What can hang from each mark:
R: X
G: K Q Z
F: V
K: R V
V: F K
E: Q
A: E
X: R
Q: E G

Every row comes from one small tree of marks. The marks that hang from a mark follow it in brackets, in alphabetical order. Every link used is in the known rows. Which tree was each row made from?
Known rows:
K(R(X)): [-4.519  1.354 -1.411  0.365 -2.999  1.309  0.180 -1.170  4.271  0.222
  1.150  0.098  1.336  0.668 -0.077 -1.154  0.942 -0.315  0.251 -2.155
  2.376]
G(K(V) Q Z): [ 7.351 -1.847 -0.183 -0.433 -0.734 -0.964 -0.013  2.114 -0.827  2.464
 -1.228  1.794 -2.095 -1.847  1.524  0.156 -1.583 -1.130 -3.967  5.426
 -3.914]
G(K(R) Q(E) Z): [ 3.918 -0.795 -0.271 -0.958 -0.860 -1.039  1.301  2.174 -4.113  2.156
  0.765  0.840  0.299 -3.374  3.177 -1.150 -0.690 -1.201 -1.748  3.879
 -1.573]
F(V): [-1.363  2.577 -1.926  1.422 -1.608  0.331 -0.299 -1.067  3.452  0.563
  0.060  2.288  0.284 -0.284 -1.476 -1.340 -0.642 -0.027 -0.639 -2.115
 -1.574]
A(E): [-0.025 -2.019  0.181 -0.402 -0.084 -0.121 -0.380  0.185  3.406 -0.632
  0.166  2.841 -0.711  0.258 -2.296  0.962 -0.232  1.659  0.789 -3.415
  0.293]
K(R V): [-3.378  0.311 -0.074 -0.035 -2.219 -1.742  1.240  0.226  1.333  0.075
  1.110 -0.194 -0.025  2.778 -1.868  0.847  1.125 -0.921 -1.620 -0.636
 -0.237]
E(Q(G(K(R V(F))))): [-0.500  2.228  0.400 -0.816  2.712 -1.871 -0.361 -1.242 -1.525 -0.839
 -0.240 -2.920 -0.480  2.478 -0.883  0.510  2.038 -1.876  0.198  2.311
  0.551]
Q(G(K Z)): [ 3.805 -1.596 -0.703  0.757  1.151  1.432  0.765  0.394  0.370 -0.562
 -1.544  1.381  0.031 -2.950  0.687 -0.433 -1.292  0.147  0.456  0.782
 -1.000]
F(V(K(R))): [-1.068  1.367 -1.830  0.556 -1.154  1.059  0.553 -0.458  0.800  1.782
 -0.479  0.283  0.483 -0.600 -0.109 -1.829  1.592 -3.197 -1.910 -1.739
 -1.508]
A(E(Q)): [-0.295 -1.211  0.688 -0.872  0.226 -0.448 -2.104  0.480  1.991 -1.589
  1.523  1.198  0.165  2.993 -1.977  1.154  0.175  2.685  1.444 -1.768
 -0.290]
K(R(X) V): [-5.088  0.910 -0.310 -0.302 -3.730  0.046 -0.093 -1.014  3.496  0.550
  0.963 -0.632 -0.263  2.633 -0.750  0.786  1.096 -0.736 -1.075 -0.896
  1.929]
A(E(Q(G(K(R V))))): [-1.580 -0.977  0.967 -2.339  2.115 -1.470 -0.915 -0.494 -1.233 -2.709
  0.174 -1.712 -0.441  3.612 -0.446  1.971  2.448  0.172  1.084  1.610
 -0.157]
E(Q): [-0.467  1.251  0.285  1.201 -0.239 -0.558 -1.569  0.379  1.533 -0.883
  1.475  0.286  1.284  3.386 -1.139 -0.321 -0.728  2.458  0.525 -1.151
 -1.043]
V(F K(R)): [ 1.676  0.484 -0.391 -0.022  1.092  0.394  0.657 -0.091  0.652  3.347
 -0.881 -0.107 -1.031 -2.043 -1.712 -1.334  1.951 -3.834 -1.709 -2.721
  1.600]
K(V): [-1.007 -0.315  0.738  1.047 -1.689 -1.330  0.205  0.408  2.345  0.447
 -0.014  1.551 -1.250  2.075 -2.527  1.252 -1.041  1.114 -1.644 -1.234
 -1.007]
Q(E G): [-3.932  1.214  0.953  1.941  0.443 -0.222  1.032 -0.247 -1.516 -1.073
  0.795 -0.116  0.321 -1.242 -0.647  0.407 -1.608  3.007  2.397 -3.806
  1.866]
R(X): [-2.672  0.814 -0.561  1.238 -2.570  1.645 -1.025 -1.026  5.406  0.749
 -0.215  1.833  0.200 -0.009 -0.644 -0.645 -1.258  1.559  0.189 -2.850
  1.639]
F(V(K(R(X)))): [-2.727  1.878 -2.080  0.373 -2.444  2.365 -0.530 -1.448  2.441  2.008
 -0.668 -0.058  0.325 -0.685  0.968 -1.846  1.497 -2.956 -1.631 -1.970
  0.152]
V(F K(R(X))): [-0.130  0.829 -0.462 -0.396 -0.073  1.694 -0.614 -1.116  2.482  3.759
 -1.203 -0.575 -1.091 -2.021 -0.662 -1.276  1.856 -3.734 -1.344 -3.044
  3.211]
E(Q(G(K Z))): [ 3.375 -0.452 -0.091  0.387  1.679  0.814 -1.293  0.576 -1.110 -1.504
  0.038 -0.425  1.148  0.601  0.870 -0.155 -1.018  1.257  1.320  2.018
 -1.409]
F(V(K)): [ 0.794  0.770 -1.214  1.331 -0.863  1.435 -0.124 -0.314  1.670  2.049
 -1.644  1.672 -0.312 -1.193 -0.364 -1.548 -0.233 -1.498 -1.994 -2.289
 -2.305]
X(R): [-0.965 -1.060  0.911  1.285 -1.928  2.343  2.544 -0.825  4.163  0.325
 -1.512  0.737  1.034  0.097 -0.850 -1.566 -1.771  0.242 -1.307 -3.236
 -0.105]
V(F K): [ 3.825 -0.321  0.377  0.809  1.467  0.646 -0.378 -0.094  1.725  3.584
 -2.263  1.283 -2.055 -2.578 -2.121 -0.884 -0.153 -2.238 -1.814 -3.393
  0.740]

Write each row's tree:
[-5.742  0.692  1.380 -0.499 -0.620 -1.037  1.482 -1.328 -2.333 -0.336
 -0.801 -1.492 -0.925 -0.225  1.421  1.032  0.166  0.281  0.605  0.338
  2.261]	Q(E G(K(R(X) V)))
[ 2.000 -0.480 -0.618 -1.244 -2.139  0.429 -0.125  1.058 -2.165  2.423
  0.510  0.459 -0.058 -3.383  4.105 -1.109 -0.722 -0.845 -1.417  3.802
  0.193]	G(K(R(X)) Q(E) Z)
[-1.212  1.695 -0.012 -0.712 -0.961 -2.041  0.639 -0.668  1.770  1.483
  0.601 -0.290 -1.260  1.123 -3.515  0.838  1.704 -2.696 -1.551 -1.207
  1.778]	K(R V(F))
[-2.128  1.376  0.507 -0.423  1.683 -1.534  0.167 -0.420 -1.990 -2.033
  0.042 -2.660  0.439  3.466  0.395  0.317  1.553 -0.281  0.184  2.558
 -0.937]	E(Q(G(K(R V))))
[ 1.218 -2.049  1.954 -0.019  0.103 -0.522  0.761  0.772 -3.463 -0.025
 -0.895  0.666 -1.397 -1.971  0.634  2.064 -2.432  1.789  0.461  0.922
 -0.363]	Q(E G(K(V) Z))
[ 1.735 -1.765  1.015  0.562  0.853  0.459  0.863  0.759 -2.880 -0.300
 -0.831  1.378 -0.232 -3.424  1.274  0.626 -2.489  1.949  1.540 -0.158
 -0.044]	Q(E G(K Z))
[-3.314  2.199 -0.310 -0.858 -2.459 -0.416 -0.898 -1.988  3.901  1.917
  0.426 -0.687 -1.351  1.204 -2.305  0.894  1.653 -2.371 -1.005 -1.143
  3.628]	K(R(X) V(F))
[ 0.357 -1.075  0.518 -1.135  2.750 -0.399 -1.310 -0.364  0.092 -2.545
 -0.363 -0.056 -0.326  1.645 -0.309  0.812  0.745  1.646  2.018  0.115
 -0.546]	A(E(Q(G(K))))
[-1.409  1.622 -0.277  0.094  2.412 -0.672  0.316 -0.591 -1.409 -2.331
  0.301 -2.215  1.443  2.261  1.063 -1.142  1.456 -0.095  1.191  1.622
 -0.489]	E(Q(G(K(R))))
[ 1.266  0.363 -0.489  1.003  0.571  1.395 -2.083  0.669 -0.327 -2.190
  2.275 -1.085  2.127  1.414 -0.465  0.408 -0.855  2.228  2.227 -0.427
 -0.051]	E(Q(G(Z)))
[ 2.806 -0.604  0.668 -0.105  1.085 -0.067 -1.488  0.600 -1.570 -1.357
 -0.112 -0.976  0.119  1.988  0.245  1.288 -0.868  1.232  0.367  3.150
 -1.774]	E(Q(G(K(V) Z)))
[-0.625 -1.795  1.326 -0.697 -0.321 -0.942  1.626  0.606 -4.411 -0.298
  0.002 -0.647 -0.408 -1.279  1.150  1.584 -0.666  0.054  0.641  1.469
  0.479]	Q(E G(K(R V) Z))
[-1.316 -0.110  0.399 -0.544  1.850  0.293 -1.928 -0.309  0.709 -3.093
  1.474 -0.545  0.562  2.485 -1.611  1.335  0.730  2.633  2.916 -2.024
  0.840]	A(E(Q(G)))
[ 1.284 -0.359  0.160 -0.875  0.761 -0.326 -0.837  0.525 -2.229 -1.830
  0.817 -2.258  0.855  2.436  0.678  0.815  0.808 -0.332  0.444  3.531
 -1.146]	E(Q(G(K(R V) Z)))
[-0.024 -0.038  0.476  0.795  1.491 -1.000  1.585 -0.676  0.178 -0.651
 -2.532  0.214 -1.559  0.004 -0.440  0.598 -0.517  0.055 -0.875  0.864
 -1.246]	Q(G(K(V)))
[-1.786 -0.045  1.428  1.119  1.870 -1.141  1.978 -0.442 -2.452 -0.451
 -1.561  0.640 -0.698 -2.314  1.016 -0.004 -1.647  1.829  1.246 -1.298
  0.400]	Q(E G(K))
[ 5.882 -1.473  0.489 -0.010 -0.424 -0.919  0.308  2.259 -3.194  2.698
 -0.510  2.210 -0.891 -3.922  2.726 -0.554 -2.596  0.673 -1.928  3.294
 -2.461]	G(K Q(E) Z)
[ 1.658 -0.042 -0.664 -0.450  1.312  0.607 -0.541  0.523 -1.911 -1.940
  1.033 -1.676  1.931  0.936  1.285 -0.621  0.816 -0.132  1.320  2.430
 -0.687]	E(Q(G(K(R) Z)))
[ 2.039 -1.296 -1.334 -0.081  0.931  1.220  1.667  0.238 -0.604 -0.917
 -0.529 -0.124  0.922 -2.365  1.063 -0.865  0.482 -1.251  0.531  1.282
 -0.271]	Q(G(K(R) Z))
[ 3.603 -0.268  0.001  0.866 -1.920 -0.067 -0.554  2.517 -2.235  2.019
  2.297  1.531  0.292 -2.836  0.946  0.080 -2.790  1.928 -0.691  0.267
 -0.608]	G(Q(E) Z)
[-0.218 -1.386  0.434 -0.245  0.565  0.040  1.719  0.485 -3.635 -0.528
  0.142 -0.222  0.738 -3.048  1.726  0.088 -0.695  0.510  1.403  0.333
  0.813]	Q(E G(K(R) Z))
[-1.190 -0.532  0.076 -1.817  2.478 -0.650 -0.495 -0.464 -0.733 -2.787
  0.358 -1.078  0.539  2.013 -0.096  0.396  2.282  0.249  2.023  0.523
  0.195]	A(E(Q(G(K(R)))))
[-0.061  0.548 -1.056 -0.571  0.175  1.890 -1.617 -0.551 -0.195 -1.585
  0.817 -2.082  1.731  0.733  2.194 -0.603  0.748  0.027  1.686  2.352
  0.928]	E(Q(G(K(R(X)) Z)))
